Each row was made from one walk, in order. Every step used is in the known rows, and no mark comes twice. Write each row's walk.
Known rows
l/n/d: 76; 72; 48; 7; -2; 130; -14; 108; 59; 246; -317; 224; 36; 284; -565; -355; -229; 94; -305; 406; -32; 193; -229; 175; -378; -312; 154
l/x/n/d: 170; -91; -73; 55; 19; 53; -435; -91; 287; -232; -511; 273; 244; 262; -647; -231; 76; 440; -291; 85; 249; 104; -19; 131; -312; -498; 537
r/a: 158; -195; 48; -105; -46; -128; 249; -46; -184; 145; -286; 85; -470; 134; -251; -445; -81; 256; -168; 132; 213; 134; 188; 275; -307; -88; 20
a/r/t: -39; 198; 77; 164; 185; -144; 332; -192; -5; 288; -288; 123; -181; 263; 163; -433; 160; 105; -11; 265; 6; 163; 177; 37; -278; -26; 104
n/a/t: 109; -92; 125; 125; -231; -64; 352; -125; 106; 543; -251; 280; 241; 42; -399; -298; 97; 291; -356; 127; 90; 206; 242; 263; -409; 287; 59
x/j: 122; -69; 228; -91; -1; -85; 224; -132; -202; 106; -463; 176; -365; 274; -78; -46; -160; 237; -48; 99; 252; 174; 133; 143; -273; -124; 188
l/x/j: 269; -78; 55; 83; 30; -230; 50; -63; 114; -10; -424; 291; 27; 278; -171; 57; -32; 261; -170; -80; 342; 171; 6; 24; -325; -383; 347
a/r/t/n: -20; 127; -17; 177; 261; -96; 274; -88; -26; 134; -294; 194; -141; 252; 257; -581; 174; 278; -8; 230; -70; 317; 141; 19; 99; 149; 289
r/a/t/n/x: 296; -274; -292; 35; -101; -123; 211; -49; -110; 103; -277; 223; 132; 130; -241; -443; 343; 499; -3; 233; 218; 452; 416; 233; 234; 58; 251
r/t/a: 10; -244; 42; 6; 190; -174; 213; -179; 107; -44; -384; 57; -470; 79; 417; -763; 107; 15; -15; 218; 252; 167; 7; 256; -35; -2; -95
a/t/r: 203; -54; 154; 297; -509; -160; 265; 176; -94; 447; -227; 57; 0; 164; 20; -214; 312; 118; 43; 363; -39; 154; 359; 263; 4; 371; 285
x/n/a: 32; -241; 215; -211; 29; 243; -96; -265; 61; 81; -552; 300; -14; 169; -611; -385; -158; 454; -320; -65; 248; 143; 52; 265; -253; 82; 205
t/n: 84; -136; 159; 115; -80; 47; 173; 126; -162; 66; -307; 195; -203; 159; -23; -483; -118; 335; -171; 31; -29; 299; 28; 220; 161; 27; 372
t/a/n/x: 164; -101; -138; 61; 53; 145; 483; -99; -3; 22; -434; 112; 72; 142; 103; -291; 437; 222; 52; 305; 86; 488; 186; 58; -148; -306; 139
r/a/t/n/l/x: 167; -317; -329; 78; -15; -443; 115; -84; 122; -22; -218; 394; 121; 67; -439; -507; 212; 429; -17; 43; 295; 285; 312; 144; 150; 128; 323
n/d: 99; 4; 50; 66; -210; 50; 55; -37; -14; 59; -279; 46; -156; 183; -451; -299; -50; 290; -375; 413; 55; 99; 25; 243; -553; -359; 210
n/l/x/b: -20; -218; 20; 69; 205; -175; -281; -363; 219; -78; -110; 219; 109; 91; -663; -357; -39; 181; -132; -146; 176; 124; -59; 128; -281; -57; 294
a/r: 51; 208; 168; 174; -74; -14; 293; 59; -115; 401; -285; 51; -52; 257; -42; -140; 156; 235; -25; 162; -101; 202; 261; 5; -380; -82; 273
j/x/n: 121; -233; 484; 100; -109; -32; -336; -195; -201; 203; -507; 202; -162; 157; -275; -391; 62; 423; -73; -131; 205; 18; 128; -103; -17; -47; 315
a/r/t/n/l/x: 16; 62; -228; 212; 318; -299; 125; -263; 292; -82; -217; 375; 109; 221; -92; -536; 229; 295; -28; 81; 139; 275; 74; -95; 86; 6; 340
j/x: 192; -126; 469; 295; -279; -197; -2; -103; -202; 398; -246; 127; -209; 90; -126; -346; 58; 282; -227; -66; 99; 31; 86; -100; -267; -62; 146
a/t: -5; -22; 192; 236; -253; -152; 354; 36; -129; 503; -275; 156; 91; 143; -57; -264; 118; 109; 32; 216; 12; 186; 344; 259; -178; 44; 191
r/t/a/n: -111; -84; -27; 56; 373; -136; 557; -224; 25; 33; -428; 187; -346; 134; 465; -737; 195; -16; 28; 406; 82; 301; 50; 154; -71; 12; -33
r/a/n/l: -26; -113; -123; -153; 169; -170; 598; -357; -211; 71; -286; 305; -334; 156; -506; -479; -39; 220; -66; 263; 164; 254; 225; 143; -335; -25; 7
r/t: -47; -54; 187; 94; 142; -133; 299; -294; -21; 163; -277; 171; -368; 183; 77; -622; -109; -3; -166; 205; 182; 83; -2; 291; -156; -100; -58
l/x: 199; -41; 113; 257; -87; -153; 60; 51; 182; 131; -253; 208; 123; 171; -228; -170; 10; 162; -273; -92; 161; 140; -31; 131; -345; -429; 315

Which walk is each row?
109; -12; 40; 75; -29; -54; 195; 182; 40; 163; -417; -67; -181; 127; 319; -280; 374; 247; 138; 175; 4; 285; 240; -32; -225; 24; 214 : t/a/r
250; -81; -36; 19; -163; -77; 479; 39; -218; 145; -281; 93; -413; 228; -94; -363; 224; 231; -124; 441; -23; 238; 243; 184; -142; 283; 186 : t/r/a/n
-5; 24; -18; 84; 292; 290; 261; -330; -174; 179; -252; 174; 293; 239; -323; -241; 256; 239; -95; 299; -165; 481; 129; 126; -255; -156; 253 : a/n/x/b
107; -186; -22; 23; -137; -289; 328; -3; -175; 359; -292; 141; -142; 103; -182; -403; 127; 248; -21; 228; 174; 184; 425; 292; -196; 100; 54 : r/a/t
-96; -248; 203; -215; 72; 94; -133; -408; -64; -125; -497; 283; -224; 199; -647; -409; -199; 297; 79; -42; 334; 61; 144; 204; -37; -111; 260 : x/n/l
363; -84; 5; -78; -73; 109; 177; -311; -97; -8; -422; 168; -9; 314; -282; 97; 131; 351; -32; 143; 389; 325; 175; 79; -234; -456; 170 : n/x/j
21; -98; 88; 248; -180; -127; 293; 157; -146; 338; -290; 252; 142; 128; 52; -424; 124; 299; 15; 175; -62; 347; 298; 240; 254; 226; 399 : a/t/n
66; -217; 482; 224; 37; -121; -376; -192; -231; 325; -165; 29; -149; 51; -191; -459; 102; 308; -214; -95; -82; 70; 18; -68; -213; 257; 236 : j/x/b
-13; -135; 81; 103; 213; -95; 214; -175; -65; -36; -292; 257; -348; 172; 195; -806; -90; 175; -175; 162; 102; 240; -42; 270; 247; 58; 173 : r/t/n
420; -82; -198; 20; -204; 43; 439; -87; -144; 68; -258; 105; -180; 252; -250; -255; 431; 309; -95; 492; 82; 353; 281; 142; -106; 48; 166 : t/r/a/n/x
366; -209; 29; -17; -338; -127; 156; 105; -144; 76; -224; -30; -549; 170; -148; -381; 146; 257; -146; 274; 153; 87; 194; 273; -134; 266; 132 : t/r/a
108; -144; 7; 122; -79; -235; 69; -258; 251; -6; -178; 292; 71; 120; -600; -248; -62; 158; -151; -130; 329; 76; -7; 98; -334; -369; 218 : n/l/x
213; 94; -231; 38; 338; -46; 213; -316; 9; -84; -408; 266; 35; 375; 140; -278; 361; 445; 98; 273; 203; 469; 214; -113; 168; -41; 303 : a/r/t/n/x/j
136; -78; -44; 91; -130; 65; -12; 91; -39; -134; -297; 154; -128; 168; -311; -492; -26; 481; -353; 313; -37; 281; -28; 237; -65; -100; 441 : t/n/d
55; 112; 17; 44; 183; -68; 326; -328; 220; 328; -248; 253; -5; 158; -189; -447; 137; 283; -377; 183; 91; 198; 91; 63; -505; 244; -28 : n/a/r/t
-37; 53; -62; 168; 150; -149; 509; -295; 110; 94; -248; 431; 187; 186; -493; -222; 16; 112; -123; 112; 92; 262; 63; 17; -372; -318; 274 : a/n/l/x
133; 105; 96; 48; -74; 59; 293; -103; 138; 432; -263; 195; 121; 148; -368; -183; 130; 406; -395; 86; -7; 233; 160; 37; -607; 176; 131 : n/a/r
117; -137; -213; -115; 366; 119; 259; -333; -212; 55; -256; 154; 6; 204; -441; -386; 264; 349; -122; 319; 14; 464; 218; 164; -255; -65; 126 : r/a/n/x/b
66; -29; 114; 44; -23; 38; 268; 37; 156; 686; -290; 441; 396; 165; -522; -344; -113; 85; -314; 161; 11; 284; -30; 206; -260; 263; 5 : l/n/a/t
-84; -203; -3; 15; 237; -172; 210; -415; 43; -160; -219; 339; -344; 121; -116; -832; -147; 180; -86; 129; 242; 194; -39; 236; 268; 108; 85 : r/t/n/l
171; -152; -43; -16; 44; -312; 46; -361; 206; -161; -314; 359; -43; 202; -549; -37; -86; 241; -66; -112; 481; 122; 32; 8; -323; -309; 267 : n/l/x/j
288; -17; -204; -11; -213; -60; 339; 44; -119; -18; -282; 56; -349; 240; -322; -375; 265; 333; -266; 691; -29; 225; 200; 188; -347; 189; 238 : t/r/a/n/d
-17; -71; 46; 56; 91; -3; 548; 53; -102; 112; -466; 92; -210; 118; 299; -422; 204; 128; 42; 287; -44; 369; 151; 101; -192; -67; 156 : t/a/n
124; -247; -111; 45; -64; -264; 276; 102; -188; 181; -298; 222; -126; 96; -98; -562; 143; 406; -22; 210; 104; 328; 365; 263; 186; 287; 262 : r/a/t/n
128; -206; -89; 152; -17; -170; -4; -117; 190; -183; -202; 376; 66; 105; -437; -431; -51; 366; -162; -138; 213; 267; -29; 74; 130; -122; 435 : t/n/l/x
61; -188; 8; 15; 212; -30; 225; -304; 154; 26; -261; 357; -171; 106; -72; -823; -86; 319; -451; 109; 165; 270; -113; 279; 69; 313; 50 : r/t/n/a
242; -40; 66; 106; -240; 39; 191; 134; 203; 637; -234; 364; 315; 184; -450; -304; 54; 100; -280; 271; -24; 277; -10; 205; -113; 520; 69 : l/n/a/t/r
145; 4; -12; 66; -26; 92; 202; 29; 77; 210; -291; 290; 112; 140; -248; -368; 113; 567; -358; 43; -81; 394; 100; 43; -112; 379; 370 : t/n/a/r
151; -87; 70; -42; 278; 347; -220; -123; 16; 265; -211; 203; 308; 279; -553; -331; -29; 91; -92; 104; -23; 398; -200; 154; -59; -172; 138 : l/n/x/b
8; -212; 55; 2; -62; -54; 157; -165; -75; -90; -230; 288; -222; 104; -357; -534; -160; 342; -81; -3; 130; 252; 43; 185; 182; 54; 306 : t/n/l
18; 179; -178; 160; 234; -94; 113; -99; 77; -33; -293; 159; -73; 274; 29; -586; 245; 391; -177; 479; -78; 286; 92; 38; -73; 42; 360 : a/r/t/n/d
252; -2; 42; 17; 14; 279; 96; -35; 40; 326; -280; 267; 260; 309; -479; -211; -49; 64; -111; 129; 129; 363; -124; 109; -106; -474; 67 : l/n/x
55; -53; -102; 237; -219; -98; 123; 149; -40; 161; -309; 224; 212; 135; -203; -432; 195; 415; -163; 449; -75; 319; 250; 246; 41; 95; 469 : a/t/n/d
45; -314; 379; 12; -75; -136; -327; -451; -111; 60; -442; 283; -207; 122; -579; -438; -4; 422; -10; -185; 343; -16; 126; -153; -38; -4; 255 : j/x/n/l
-56; -154; -240; 91; 436; -320; 427; -408; 343; -198; -354; 340; -89; 95; 129; -683; 246; 3; 16; 230; 280; 257; -13; 38; -91; -115; 24 : r/t/a/n/l/x
